Each row was made from one path, in order. Every step used is in the known rows, and no mark comes twice. Write each row's path.
Known rows:
fosim > doride > ragun > movibiv > nezevi: [  6 -13  -1   0 -43  -2 -17   7 -14 -15 -22  38  -2   4   7   5  14]
fosim > fizeket > bufuno > movibiv > nezevi: [  7 -15  18   7 -25  17  -4 -17  -6 -30   8  16 -27  -6   1 -13  -6]
dumu > movibiv > ragun: [  6 -23 -10   9   8   3 -13  -6  -1 -19  12  -6 -10 -11   8 -10   9]
movibiv > nezevi: [ 17  -1   2   3  15 -10  -7  -7   5 -12   0 -12  -1  -5  -3   7  16]
fosim > movibiv: [ 19  -6  23 -11 -29   0 -12  -9   2 -17   2  20 -20  -2  -6   7  -2]
dumu > movibiv > fosim > doride > ragun: [ -7 -28 -35  -6 -10   7  -6  -1 -10 -30  -4  27 -13   1   8  10   3]
fizeket > bufuno > movibiv > nezevi: [ -6 -15  -5  -3 -10  17 -23  -9   1 -23  21  -7 -12  -1  12 -20  -6]
ragun > movibiv > fosim > fizeket: [ 16 -24   0   5 -26  22 -16  -9  -5 -15 -15  37 -38 -12   1  13  -3]
bufuno > movibiv > fosim > doride: [ -5 -13 -32 -14  -5  12 -10   3 -14 -30   5  25 -27   5   6   2 -10]
fizeket > bufuno > movibiv > fosim > doride: [-14 -19 -16 -19 -19  22 -16  -6 -11 -31  24  22 -23  12  13 -13 -13]
fizeket > fosim > doride > ragun: [-14 -29  13  -1 -21   0  -5   4 -16 -14  -1  48 -17  -2   6   8   4]
doride > ragun: [ -1 -19   5   7 -12   0 -25   1  -2  -8  -9  15   7   9  10  18  14]
doride > ragun > movibiv > fosim > fizeket > bufuno: [ -2 -39  -4   7 -33  25 -29  -7  -4 -19 -17  43 -20   5  17  18   5]
doride > ragun > movibiv > fosim > fizeket: [  4 -35  -8  11 -26  18 -27  -3  -4 -16 -26  42 -20   0  12  25   8]
fosim > doride: [ 10   4  16 -13 -32  -8   1   2 -17 -14   3  28  -5   7  -6  -3   4]
ragun > movibiv: [ 14 -16  14   9 -40  16 -32  -1  -1   2 -10  15 -17 -17   3  -4  -3]
fosim > fizeket > bufuno > movibiv: [  4 -16  25   5 -36  22  -7 -15  -9 -27  11  24 -30  -5   1 -14 -12]
fizeket > fosim > movibiv > ragun > doride: [  6 -31  33  -5   0   3  -9  -2   0 -22   0  38 -27 -10  14   6  10]

Write each row's path:
[ 10 -29   3   1 -33  28 -19 -14  -4 -18  -6  38 -38  -8   5   6  -7]
ragun > movibiv > fosim > fizeket > bufuno
[  9 -18 -12  -8 -32  15 -18   0 -11 -14 -11  40 -27  -3   4   7  -2]
ragun > movibiv > fosim > doride
[  5  -8 -16 -23   1  -2   4  -3 -13 -24   5  33 -18  15  -1  18   5]
movibiv > fosim > doride
[  2 -15   6  -1 -55   3 -20   8 -17 -12 -19  45  -3   5   7   4   7]
fosim > doride > ragun > movibiv
[-20 -27 -21 -15 -21  23 -21  -3 -11 -33  16  29 -17  17  19  -6  -8]
fizeket > bufuno > movibiv > fosim > doride > ragun
[ 21 -11  17 -12  -6  -4 -12 -10   2 -22   9  16 -22   4   2   5  10]
fosim > movibiv > ragun
[ 14 -15  -1  -5   9   7   6 -15  -5 -26  -1  30 -31   4  -5  25   3]
movibiv > fosim > fizeket
[ 24 -10  33 -13  -9  -3 -15  -2   2 -27  -7  25  -8   6  14   6  18]
fosim > movibiv > ragun > doride
[ -6 -20  19  -5 -19  -1   3   1 -16 -13   8  40 -24  -8  -2  -1  -2]
fizeket > fosim > doride
[  2 -28   3  14 -37  14 -40   4  -1  -3 -22  25  -3  -3  14  12   8]
doride > ragun > movibiv
[  8 -19  33   4 -24  20  -9 -10  -9 -33   3  29 -20   0  15 -15   2]
fosim > fizeket > bufuno > movibiv > ragun > doride
[ -1 -34 -17   6 -19  17 -36   2  -1 -11 -21  31 -11   3  16  24   9]
doride > ragun > movibiv > fosim
[  2 -20 -20   0   1  19  -9  -7  -7 -31   0  22 -38  -4   2   8 -11]
bufuno > movibiv > fosim > fizeket
[  0 -26 -30  -1   7  11  -9  -8   0 -24   6   5 -19  -9   4   7  -2]
dumu > movibiv > fosim
